Known rows, with every way that one mark hangs from another:
Z_420[Z_16[Z_730[Z_610] Z_759[Z_995[Z_798]]]]: [-15.2   1.1  27.1 -33.1   0.7   1.1  24.4  -1.6 -19.8   1.3  11.3   2.1
 -20.2   9.9   7.9   4.3   9.1  -8.0  -5.7   9.7   5.3]
Z_798[Z_995[Z_759[Z_16[Z_730]]]]: [  3.0 -13.1   6.1  22.8  -4.9  -1.6   5.0  -1.3 -15.2   5.4 -44.0   8.4
  -0.4   7.1   0.3  17.0  -7.0  -3.9 -11.4   3.9  -7.7]
Z_939[Z_526 Z_798[Z_995[Z_759[Z_16]]]]: [ 20.9  -4.1 -19.4   0.4  -7.8  -3.7  -6.2  -4.2 -14.7  19.7 -44.5   4.8
   9.5   5.4   7.5  -6.2   5.7  -3.6 -13.7  -5.5  -7.2]
Z_759[Z_16[Z_420 Z_730[Z_610]] Z_995[Z_798]]: [-22.3  -1.6   5.9   1.7  -4.7 -20.3  28.4   1.0 -17.5   3.5  -6.2   1.3
   2.2  10.9  -7.5   9.0  20.2  -6.5  -6.1   4.6   6.1]
Z_526[Z_939[Z_798[Z_995]]]: [ 23.9 -10.3  -8.3  -2.9  -7.0  -8.9   2.7  -3.4 -15.9  12.4 -21.1  -3.2
  -8.5  12.5   3.7   2.6 -15.3   1.5 -15.0  29.3  13.5]
Z_730[Z_16[Z_420 Z_759[Z_995]] Z_610]: [-42.7  -1.3  -3.0 -33.6   0.9 -19.0  11.0   3.7 -17.1  -3.4  -2.4 -10.8
   9.1   7.5   0.0   9.8  22.5  -2.4  -8.7  18.1  -1.8]
Z_420[Z_16[Z_730 Z_759[Z_995]]]: [ 23.3  13.8  22.8 -19.6   2.0   8.3  18.1  -0.9 -25.1   5.0   8.0  -2.8
 -27.0  14.4  -3.3  14.6   9.5  -2.4  -3.5  13.0  -7.5]
Z_420[Z_16[Z_730]]: [  9.2   8.5  17.4  -4.1   1.0   3.5   8.3  -4.3  -8.9   0.0  12.5   3.5
 -17.3   9.0   0.4   4.1  -0.9  -3.4   1.7   8.1  -3.3]
Z_16[Z_420 Z_730 Z_759[Z_995]]: [ 10.5  15.4  -0.4  -0.7  -7.2 -14.7  16.5   2.0 -29.4   2.7  40.4  -1.3
 -16.1  29.1 -10.6  22.1  16.6   0.2  -8.4  13.7 -10.4]
Z_995[Z_798]: [ 2.2 -3.4  6.3 -1.5  0.1 -3.1  2.3 -2.9  0.3 -0.6  7.2  3.6  2.9  3.0
  5.8 -5.2 -2.2 -1.9 -1.9 -6.5  6.3]
Z_526[Z_939]: [ 12.9  -1.0  10.1   9.5  -0.5  -5.8   6.1   1.2  -7.2   4.3  -2.0  -8.4
   2.0  -0.7  -1.2   1.6 -14.0   4.3  -6.7  17.9  10.7]
Z_995[Z_759 Z_798]: [  9.4 -13.3   5.8  -1.7  -0.9  -3.7  -1.2  -0.7  -8.0   3.3   1.3   5.0
   9.3  -2.0   9.7  -5.2  -7.1  -1.9  -3.4  -2.9   1.6]
Z_16[Z_420 Z_730[Z_610] Z_759[Z_995[Z_798]]]: [-25.8   3.7   2.9 -14.2  -9.2 -20.6  22.6   0.5 -23.8  -0.3  43.4   3.6
  -8.9  24.5  -1.4  12.2  17.2  -4.7  -9.8   8.5   3.2]
Z_939[Z_526 Z_798[Z_995[Z_759[Z_16[Z_730]]]]]: [ 22.8   1.3 -12.7  15.6 -14.1  -6.4   3.2  -6.0 -18.8  15.7 -23.4   6.9
   5.7  18.8   4.0   0.2   1.9  -4.9 -14.5  -3.5 -11.7]
Z_420[Z_16[Z_730[Z_610] Z_759[Z_995]]]: [-17.3   5.5  20.0 -29.7   0.7   4.7  21.9   1.2 -17.6   1.6   5.3  -1.6
 -21.4   7.4   1.7   8.9  11.9  -6.3  -4.0  14.7  -0.4]
Z_939[Z_526 Z_798[Z_995]]: [ 15.2  13.3 -20.4  -8.3  -9.1  -1.9  -7.0  -9.5  -8.0  14.7  -4.9   5.8
  -0.9  15.9   1.6 -10.6   9.6  -0.9  -7.7   2.1   1.4]
Z_730[Z_610]: [-36.5  -7.3  -1.8 -11.4  -1.3  -3.7   4.1   1.9   5.0  -3.2  -2.4   0.3
   5.2  -6.7   5.4  -5.4   1.7  -3.4  -0.5  -0.6   7.1]
Z_759[Z_16 Z_995]: [ 13.2   0.8   7.3   0.3   5.4   5.9  16.0   4.9  -8.0   7.8 -54.0  -8.9
  -1.7  -6.7  -9.1   7.9  11.8   0.2  -1.5   2.2  -3.4]
Z_798[Z_995]: [ -6.7  -1.7  -1.5  -0.2   0.6   1.8  -5.8  -4.7  -5.5   4.8 -26.9   7.6
  -5.9   5.0   0.7   6.3  -2.2   0.8  -4.6   9.2   4.3]
Z_610[Z_730[Z_16[Z_420 Z_759[Z_995]]]]: [ 30.8  11.3  10.5 -29.9   1.3  -9.5   9.5   8.6 -21.7   4.8   6.0 -19.9
   2.8   3.2  -4.6   9.9  14.4  -0.2 -10.9  26.8  -0.1]
Z_730[Z_16[Z_420 Z_759] Z_610]: [-54.8  -5.9  -9.0 -23.3  -2.9 -25.6   0.4   2.1  -8.2 -11.4  15.8  -5.8
  11.9   7.9   7.9   5.7  14.1  -4.7 -11.7   8.8  -2.3]
Z_798[Z_995[Z_759[Z_16[Z_420 Z_730[Z_610]]]]]: [-34.5 -15.8  -7.3  12.5  -8.8 -21.7   5.4  -0.9 -18.6   4.7 -27.6  13.4
   3.4  11.3  -0.9  16.2   5.5  -6.4 -13.2  10.2  -1.7]

Rows:
[ 23.2   3.1  20.4 -35.6   8.3   7.4  10.7  -2.1 -19.1   8.4  -8.6  -1.5
 -20.0   4.2   7.2   2.1  10.0  -2.6  -4.8   8.3   2.7]  Z_420[Z_16[Z_759[Z_995[Z_798]]]]
[-34.9  -3.7  -6.3  11.9  -8.2 -23.2  14.9   2.5  -5.9  -4.1   5.0   3.0
   3.6  10.0  -4.9   9.4  12.4  -6.8  -7.1   1.2  -2.5]  Z_759[Z_16[Z_420 Z_730[Z_610]]]
[ 17.3   2.0  17.3 -21.8   0.8   1.2   1.5   8.7  -0.9  -4.5   0.5 -16.5
   8.8  -4.6   8.7   0.6  -4.7  -3.1 -12.1  12.4   1.3]  Z_610[Z_730[Z_16[Z_759]]]
[  3.2 -16.7   0.0   8.1   1.5   0.4  -4.2   0.6 -10.6   9.8 -70.8   6.7
   3.6  -6.0   5.0   9.2  -4.0  -2.4 -10.2   4.3  -3.5]  Z_798[Z_995[Z_759[Z_16]]]
[ 15.0   5.2  -1.1 -16.9  -0.7 -15.4   8.6   0.8 -25.0   6.4  22.6  -0.5
 -10.2  18.4  -2.3  11.0  18.2  -0.2  -7.8   7.9   1.6]  Z_16[Z_420 Z_759[Z_995[Z_798]]]
[ 31.0 -22.5 -19.5   4.9  -7.3 -26.1  -0.1  -0.1 -31.5  20.3 -40.5  -2.5
   2.3  11.7   2.1   9.9  -8.0  -0.6 -22.3  30.0   4.3]  Z_526[Z_939[Z_798[Z_995[Z_759[Z_16[Z_420]]]]]]
[-22.9   2.6   0.0   2.6  -4.1 -17.0  25.4   3.2 -17.9   3.8 -11.8  -2.3
  -0.8   9.5 -12.2  14.2  21.1  -3.9  -4.4   9.3  -1.5]  Z_759[Z_16[Z_420 Z_730[Z_610]] Z_995]
[ 15.9   6.2   9.1  11.5  -2.0 -17.1  24.8  -0.3 -22.0   6.3  -2.8  -0.7
  -4.7  17.9 -12.3  14.3  17.5  -2.7  -6.0   4.3  -2.2]  Z_759[Z_16[Z_420 Z_730] Z_995[Z_798]]
[  3.9 -12.6 -12.8  10.0   0.2 -14.3  -7.7  -0.9 -19.7  12.5 -47.2   8.6
   1.9   4.0  -0.4  14.4   6.9  -1.7 -11.8   9.8  -5.1]  Z_798[Z_995[Z_759[Z_16[Z_420]]]]
[ 16.6   0.2  19.4  11.6  -2.1  -0.7  27.9   0.8 -12.5   3.8 -24.4  -3.3
  -1.5   6.6  -6.7   9.3   6.7  -3.3  -4.3  -1.5  -0.2]  Z_759[Z_16[Z_730] Z_995[Z_798]]
[-26.2   8.9  -3.2 -12.6  -9.0 -17.2  21.5   3.0 -24.8  -0.1  37.4  -0.6
 -12.1  22.5  -8.0  17.3  19.5  -3.5  -8.5  13.1  -2.2]  Z_16[Z_420 Z_730[Z_610] Z_759[Z_995]]
[-14.2   2.1  -5.0 -12.8  -0.9 -21.6  -2.7   0.7 -12.3  -7.1  19.4  -6.1
   7.2  15.3   4.1  10.4  11.7  -1.2 -11.0   8.4  -8.9]  Z_730[Z_16[Z_420 Z_759]]
[-31.0 -13.5  -7.8  13.0  -7.7 -23.1  10.1   3.6 -15.8   0.0  -0.3   4.4
   9.1   6.0  -0.7   9.2   5.8  -7.2  -8.8   1.0  -7.4]  Z_995[Z_759[Z_16[Z_420 Z_730[Z_610]]]]
[  7.5   7.9  15.1 -10.8  -1.7   2.5   7.0  -2.3 -12.5  -1.4  23.7   3.1
 -21.9  15.6   5.0  10.0   0.4  -5.2  -6.4   5.0 -10.2]  Z_420[Z_16[Z_730 Z_759]]
[ 33.0 -16.4 -12.7  18.7 -14.4 -28.5   9.0  -0.9 -36.4  15.5 -18.8   0.5
  -2.8  24.5  -2.1  17.3  -9.6  -2.6 -23.2  30.7  -0.3]  Z_526[Z_939[Z_798[Z_995[Z_759[Z_16[Z_420 Z_730]]]]]]
[-30.5 -18.5   5.2  14.1  -6.6  -7.1  14.0   4.5  -4.5  -2.3 -20.3   1.7
  11.2  -5.5   3.6   5.0  -3.4  -7.5  -7.8  -6.2  -5.1]  Z_995[Z_759[Z_16[Z_730[Z_610]]]]
[ 20.9 -17.8 -18.2 -10.7  -7.0  -3.3  -7.4  -3.4 -16.9  12.2 -23.6   5.7
  -2.0   8.6   7.9  -1.2  -6.0  -3.2  -9.2  12.2  -1.0]  Z_939[Z_798[Z_995[Z_759]]]
